Every row comes from one small tree of marks. Brackets hold a mark, then the marks that hang from it, in alphabetical order. Every link used is in the known rows. Which tree was each row made from?
In the rows, zero is written as 128.
Known rows
(velev (sazo pesaf (rebi (ganuz guzet)))): [126 212  60 113 106 145 111 131 134 134 134 123 143 138  99  70  80 148
 121 122 140  91 208 143 132 134 121  92 128 126 122 127 129 136  90 136]
(bofom (deluf (reli pumon) (sazo pesaf rebi))): [ 88 104  55 142 156 121 113 111  96 134 124 117 139 122 100  98  66 169
 150 124 134  69 164 132 114 122 117  77 127 135 119 113 145 177  63 109]
(mupi (taseg (bofom (deluf (reli disotom))) vunev)): [125  39 133 141 149 122 119 134  88 190 116 118 155 123 154  65 127 150
  96 113 122  95 168  95  93 121 116 143 135 102 122 114 206 167  48  94]
(vunev (taseg (bofom (deluf (reli disotom) sazo)) mupi)): [ 81  42 108 150 111 125 106 122  77 189 100  92 146 122 141  96 101 157
 110 141 134 102 165 102  93 108 132 135 151  93 121 112 174 131  47  98]
(mupi (taseg (bofom (deluf sazo)) vunev)): [125  71 156 138 156 103 128 122  93 174 111 119 158 128 139  31 137 170
  55 109 125  98 173 100  87 118 131 148 127  94 121 118 178 119  40 101]
(vunev (taseg (bofom (deluf (reli pumon) sazo)) mupi)): [115  49 105 151 122 120 109 120  83 178 104  99 154 127 143 102  90 178
 110 129 134  94 164 122  79 103 138 113 151  99 116 109 185 136  56  87]
(mupi (taseg bofom vunev)): [161  91 167 134 136 133 135 135 111 163 126 125 150 129 161  64 136 149
  66 103 121 113 167 107  91 121 127 143 125  95 118 121 176 128  63 101]
(bofom (deluf (reli disotom pumon)) (taseg mupi vunev)): [ 93   4  88 148 125 100 116 143  62 205 127  88 145 122 134 116  78 161
 167 133 136  85 164 129 102 132 116 130 149 117 116 117 207 161 126  90]
(ganuz rebi): [108 148 150 130 131 139 142 134 125 124 130 139 107 127 132 101 112 111
 137 135 129 123 152 113 119 138 114 157 127 132 139 130 104 150 107 133]
(velev (sazo pesaf (rebi ganuz))): [136 206  79 119 117 137 103 127 131 133 143 124 145 136 101  96  94 157
 133 120 141  99 183 151 132 131 128  92 137 131 116 125 140 126 102 140]
(deluf reli): [114  90 135 138 148 133 123 127 138 138 123 135 127 121 137 138  96 120
 143 136 129 111 133 126 142 117 121 135 134 130 132 122 153 165 113 122]
(nedofep (disotom (reli (deluf (sazo pesaf)) pumon))): [188 114  32 143 120 111 117 126  47 123 132 111 137 127  87 140 150 159
 131 114 129 110 103 143 124 123 126  51 145 143 124 118 129 130  76 113]
(sazo (rebi ganuz)): [116 185 114 111 128 139 114 133 123 139 138 127 119 123 105 122 119 135
 148 135 140 111 177 126 126 126 128 133 125 118 118 126 131 109 133 127]
(deluf reli (sazo pesaf)): [ 93  99 113 143 143 134 123 110 116 121 117 123 130 122 125 104  68 140
 115 128 129  97 150 137 150 115 116 122 108 121 124 118 130 173  64 127]
(disotom nedofep): [106 145 121 120 135 136 147 125 136 120 116 138 115 128 144 125 154 134
 119 146 127 135 134 135 148 140 131 146 139 128 125 125 128  99 114 117]
(vunev (taseg (bofom deluf))): [134 113 106 126 113 128 113 130 110 158 104 106 153 132 143  82 153 154
 118 127 124 108 168  98  87 128 146 141 157 115 124 114 157 107  73 107]
(litu guzet): [127 147 101 122 124 147 134 123 123 121 145 122 125 123 133 130 100 131
 137 131 130 135 115 112 128 121 120 162 120 123 130 131 131 119 138 132]
(reli (deluf (sazo pesaf rebi)) (disotom nedofep) pumon): [119 148  12 139  90 140 136 132  63 126 138 115 115 114 100 167 139 158
 120 130 133  94 120 126 123 136 108  49 118 107 112 117 107 153  63  97]
(nedofep (disotom (reli deluf pumon))): [204 103  47 140 126 110 116 140  63 134 137 118 132 127 100 164 169 148
 155 122 130 120  82 136 119 124 130  69 164 147 129 120 145 125 112 107]
(taseg vunev): [138 108 155 131 127 136 124 141 122 146 122 103 137 131 140 109 118 123
 104 125 123 118 154 101 119 129 128 131 136 115 122 133 160 126 103 118]
(bofom (deluf (sazo pesaf (rebi ganuz)))): [ 62 161  78 117 140 108 112 110  95 135 122 111 137 126  86  66 119 172
 136 128 138  88 192 128 128 130 128 129 118 124 117 120 121 113  85 130]
(mupi (taseg (bofom deluf) vunev)): [138  75 152 129 147 111 130 131 100 173 122 122 158 131 149  39 154 169
  81 105 122 103 170 102  86 125 131 142 135 106 120 119 184 125  60  98]
(deluf reli (sazo (rebi ganuz))): [ 91 132 126 133 159 129 108 119 123 146 118 130 115 114 103 119  71 129
 127 151 144  93 175 121 141 105 121 142 124 103 124 120 149 140  83 126]
(nedofep (disotom (reli (deluf sazo) pumon))): [199  97  55 147 133 102 115 131  57 135 126 115 131 124  87 156 156 148
 126 127 133 118  85 136 122 116 131  68 156 136 130 119 141 120  89 111]
(reli (disotom nedofep) pumon): [141 119  61 138 111 152 130 139  94 134 120 124 117 125 139 183 142 129
 129 140 130 124 108 144 125 141 118 103 130 126 118 121 134 147 130 106]
(disotom nedofep reli): [139 149  81 122 145 133 145 127 129 128 101 144 132 128 141 124 171 115
 155 154 122 127 121 120 146 145 136 142 155 151 131 118 115  79  95 107]
(taseg (bofom (deluf reli)) mupi vunev): [ 93  22 169 145 125 126 113 132 105 192 129  88 156 131 154  58  80 170
 120 112 132  97 182 103 106 110 134 131 151 105 117 126 212 129  61  88]
(vunev (taseg (bofom (deluf reli (sazo rebi))) mupi)): [ 80  80 116 142 128 128 109 118  98 176 109  99 145 123 134  64  89 164
 115 140 137  91 192 101  83 106 137 128 157  92 121 110 166 110  37  90]
(guzet litu): [139 117 146 116 120 128 132 131 142 121 122 118 134 135 137 119 137 147
 146 120 135 150 153 107 120 128 121 109 139 133 135 126 128 112 153 127]
(sazo pesaf (rebi ganuz)): [102 202  83 107 108 150 118 125 111 121 144 117 128 127 107 102 104 153
 152 116 135  99 194 141 134 134 121 112 109 124 112 126 117 121 105 127]

Which tree is each row?
[102  96  50 151 128 152 127 119  84 129 110 119 122 119 135 155  81 141
 109 135 128  92 133 155 145 128 106 102 111 121 115 114 140 191  64 112] | (deluf (reli (disotom nedofep) pumon) (sazo pesaf))
[ 58  40 115 131 144  81 133 120 104 180 129 118 138 121 128  87  98 167
 177 140 140  98 158 146 129 128 124 164 143 131 128 116 170 122 132 107] | (bofom (deluf reli) (taseg mupi))
[154 167   5 131 126 130 144 126  84 119 120 134 134 120 105 140 160 154
 150 138 127  90 119 119 127 140 126  52 143 135 120 112 105 106  50  85] | (disotom nedofep (reli (deluf (sazo pesaf rebi)) pumon))
[100 122  38 147 133 165 125 120  86 125 121 118 117 116 124 137  70 134
 124 139 133  82 159 143 133 130 105  76 114 115 111 113 129 184  45 103] | (deluf (reli (disotom nedofep) pumon) (sazo pesaf rebi))
[ 80  94 105 133  98 121 118 114  81 158 109  88 158 133 142  51 115 190
 102 116 129 104 181 118  88 117 139 129 138 103 113 115 147 102  44 102] | (vunev (taseg (bofom (deluf (sazo pesaf))) mupi))
[147 186  78 131 120 140 113 126 136 122 145 126 146 137 107  82  91 147
 126 114 135 101 163 142 119 137 126  65 145 136 120 125 122 138  82 134] | (velev (sazo pesaf rebi))
[ 89  63 125 137 115 125 115 125 106 178 111 102 153 129 155  92 112 167
 130 132 130 105 173 111  92 110 139 140 161 109 122 113 185 118  67  92] | (vunev (taseg (bofom (deluf reli)) mupi))
[198 124  40 144 141 113 111 133  59 129 132 114 126 122  77 142 150 147
 137 132 137 107 104 127 110 120 128  52 159 130 127 118 130 116  79 109] | (nedofep (disotom (reli (deluf (sazo rebi)) pumon)))
[104 153 119  99 100 131 131 136 137 136 108 115 127 136 125 108 118 142
 139 131 141 135 198 113 140 126 119 139 117 113 136 129 132 113 159 130] | (rebi (ganuz (guzet litu)))
[160 152  28 135 139 120 143 131  89 133 112 141 129 117 101 158 171 136
 146 152 130  99 107 109 121 133 130  67 156 128 124 113 112  97  68  85] | (disotom nedofep (reli (deluf (sazo rebi)) pumon))
[107 129  42 143 122 154  99 125  72 143 130 107 123 115  99 155  52 146
 138 128 141  74 172 143 126 115 104  91 101 107 108 115 147 196  77 118] | (deluf (reli disotom pumon) (sazo pesaf (rebi ganuz)))
[164  97  51 144  85 119 118 150  70 148 145 118 122 118 104 216 154 144
 143 120 129 115  77 121 110 125 110  63 129 117 123 124 141 179 136 107] | (reli deluf disotom pumon)
[152  88  53 153  95 108 116 139  60 148 134 117 122 113  93 199 138 145
 114 124 134 112  80 120 110 115 111  66 120 104 122 123 132 173 111 112] | (reli (deluf sazo) disotom pumon)
[111  56 140 139 156 116 127 117  90 168 114 116 162 126 150  24 110 176
  70 103 122  79 189 111 105 117 122 134 118 101 117 112 186 155  10  99] | (mupi (taseg (bofom (deluf reli (sazo pesaf))) vunev))
[173 142  52 130 142 140 138 132 113 127 104 144 138 130 140 157 161 125
 156 145 122 116 113 135 130 142 136 106 154 151 125 115 134 101 108  95] | (disotom nedofep (reli pumon))
[ 96  63 107 154 141 134 111 122 104 148 108 123 118 114 120 146  80 107
 113 147 134 110 123 119 139 112 112 133 118 107 129 120 142 179  83 131] | (deluf (reli disotom) sazo)
[105  90 122 130 101 122 118 125  98 172 115  95 154 133 147  82 130 170
 120 125 131 115 168 107  84 118 144 138 154 108 119 117 162  93  78  96] | (vunev (taseg (bofom deluf) mupi))
[121 151  43 132 103 125 123 139  64 151 129 123 105 111  91 193 158 154
 118 146 141 104 123 126 129 125 115  92 127  98 112 119 131 129  98 102] | (reli (deluf (sazo (rebi ganuz))) (disotom nedofep) pumon)
[150 186 107 124 130 124 100 135 140 149 136 138 137 132 100 113 111 139
 124 135 146 112 164 139 126 124 134 112 154 122 123 127 152 114 118 140] | (velev (sazo (rebi ganuz)))
[ 74  55  94 136 151  94 121 120  89 168 107  98 147 121 126  44  79 167
 131 129 131  70 198 119 134 136 121 157 129 121 121 116 173 141  60 117] | (bofom (deluf reli (sazo pesaf)) (taseg vunev))
[155 142  16 134 122 117 147 125  81 122 109 134 139 123 116 153 166 156
 136 134 123 100 102 128 137 135 127  74 137 136 121 112 114 111  64  91] | (disotom nedofep (reli (deluf (sazo pesaf)) pumon))
[ 94 147 106 119 145 110 123 111  86 155 130 133 150 125 114  29 140 192
  94 104 135  88 203 134  99 121 126 140 103 102 114 111 148 115  48 114] | (mupi (taseg (bofom (deluf (sazo pesaf (rebi ganuz))))))
[154 142  42 134 127 119 119 123  64 118 134 108 127 124  79  99 148 146
 138 124 134 108 128 121 128 127 124  69 150 134 128 120 108 108  51 120] | (nedofep (disotom (reli (deluf (sazo pesaf rebi)))))
[114  58 119 139 149 117 124 124  93 175 121 139 146 121 145  81 144 151
 117 117 127 101 148 119 101 118 117 141 128 113 128 108 178 171  69 103] | (mupi (taseg (bofom (deluf (reli disotom)))))
[ 47  21 111 134 132 104 134 136  83 201 114  98 133 119 149  86 108 153
 154 153 136  96 177 122 133 143 117 170 157 113 120 118 197 119 104  91] | (bofom (deluf (reli (disotom nedofep))) (taseg mupi vunev))
[114  78 149 131 112 110 137 138  98 173 135  93 136 128 141  87 101 147
 128 126 136 115 170 130 113 135 126 150 132 107 117 129 163  94 130 109] | (bofom (taseg mupi vunev))
[100  52 160 135 109 124 115 133  94 184 134  78 157 137 145  51 113 176
 108 105 133 110 178 105  97 118 139 132 146 108 114 131 193 106  76  94] | (taseg (bofom deluf) mupi vunev)
[132  73 178 141  97 145 120 140 105 174 141  81 147 134 153  76  94 154
  87 103 131 121 174 109 100 114 136 126 131  93 110 134 182 108  75  95] | (taseg bofom mupi vunev)
[117 141 107 134 124 109 130 125 106 134 138 124 117 114  87 132 138 142
 117 136 136 109 127  99 121 116 121  86 129 102 129 126 111 122  83 117] | (reli (deluf (sazo rebi)))
[ 99  72 117 132 150  80 121 126  90 173 107 101 144 124 115  49 125 157
 113 139 134  93 175 115 116 141 133 166 136 112 126 122 162  96  95 122] | (bofom (deluf sazo) (taseg vunev))
[111  79 111 123 137  88 126 136 100 173 118 106 145 128 127  61 136 151
 142 130 130  98 177 111 114 148 132 166 146 126 126 124 167 102 120 116] | (bofom deluf (taseg vunev))
[107  90 121 137 134 114 110 118 103 153 118 111 144 127 117  59 133 163
  98 118 133 108 154 117 110 118 142 136 129 113 126 122 147 116  68 123] | (taseg (bofom (deluf sazo)))
[ 87  56 126 143 125 117 113 117  95 177 101 100 149 126 144  77 101 168
 106 136 134 103 171 109  94 102 138 148 151  95 122 111 174 115  50  96] | (vunev (taseg (bofom (deluf reli sazo)) mupi))
[ 55  48 119 145 123 121 118 108  90 163 131  99 151 127 131  52  73 192
 115 109 137  94 172 138 119 107 128 118 123 111 118 118 166 141  47 105] | (taseg (bofom (deluf reli (sazo pesaf))) mupi)
[118  43 161 143 170 108 123 119 100 181 106 124 156 122 149  42 110 162
  70 116 126  89 178  98  97 111 127 149 132  93 122 114 199 146  24  96] | (mupi (taseg (bofom (deluf reli sazo)) vunev))
[ 77  58 129 127 127  82 131 133  91 186 129  92 144 129 130  60 119 174
 144 128 135 104 175 122 110 141 132 158 149 117 120 125 172  88 127 105] | (bofom deluf (taseg mupi vunev))
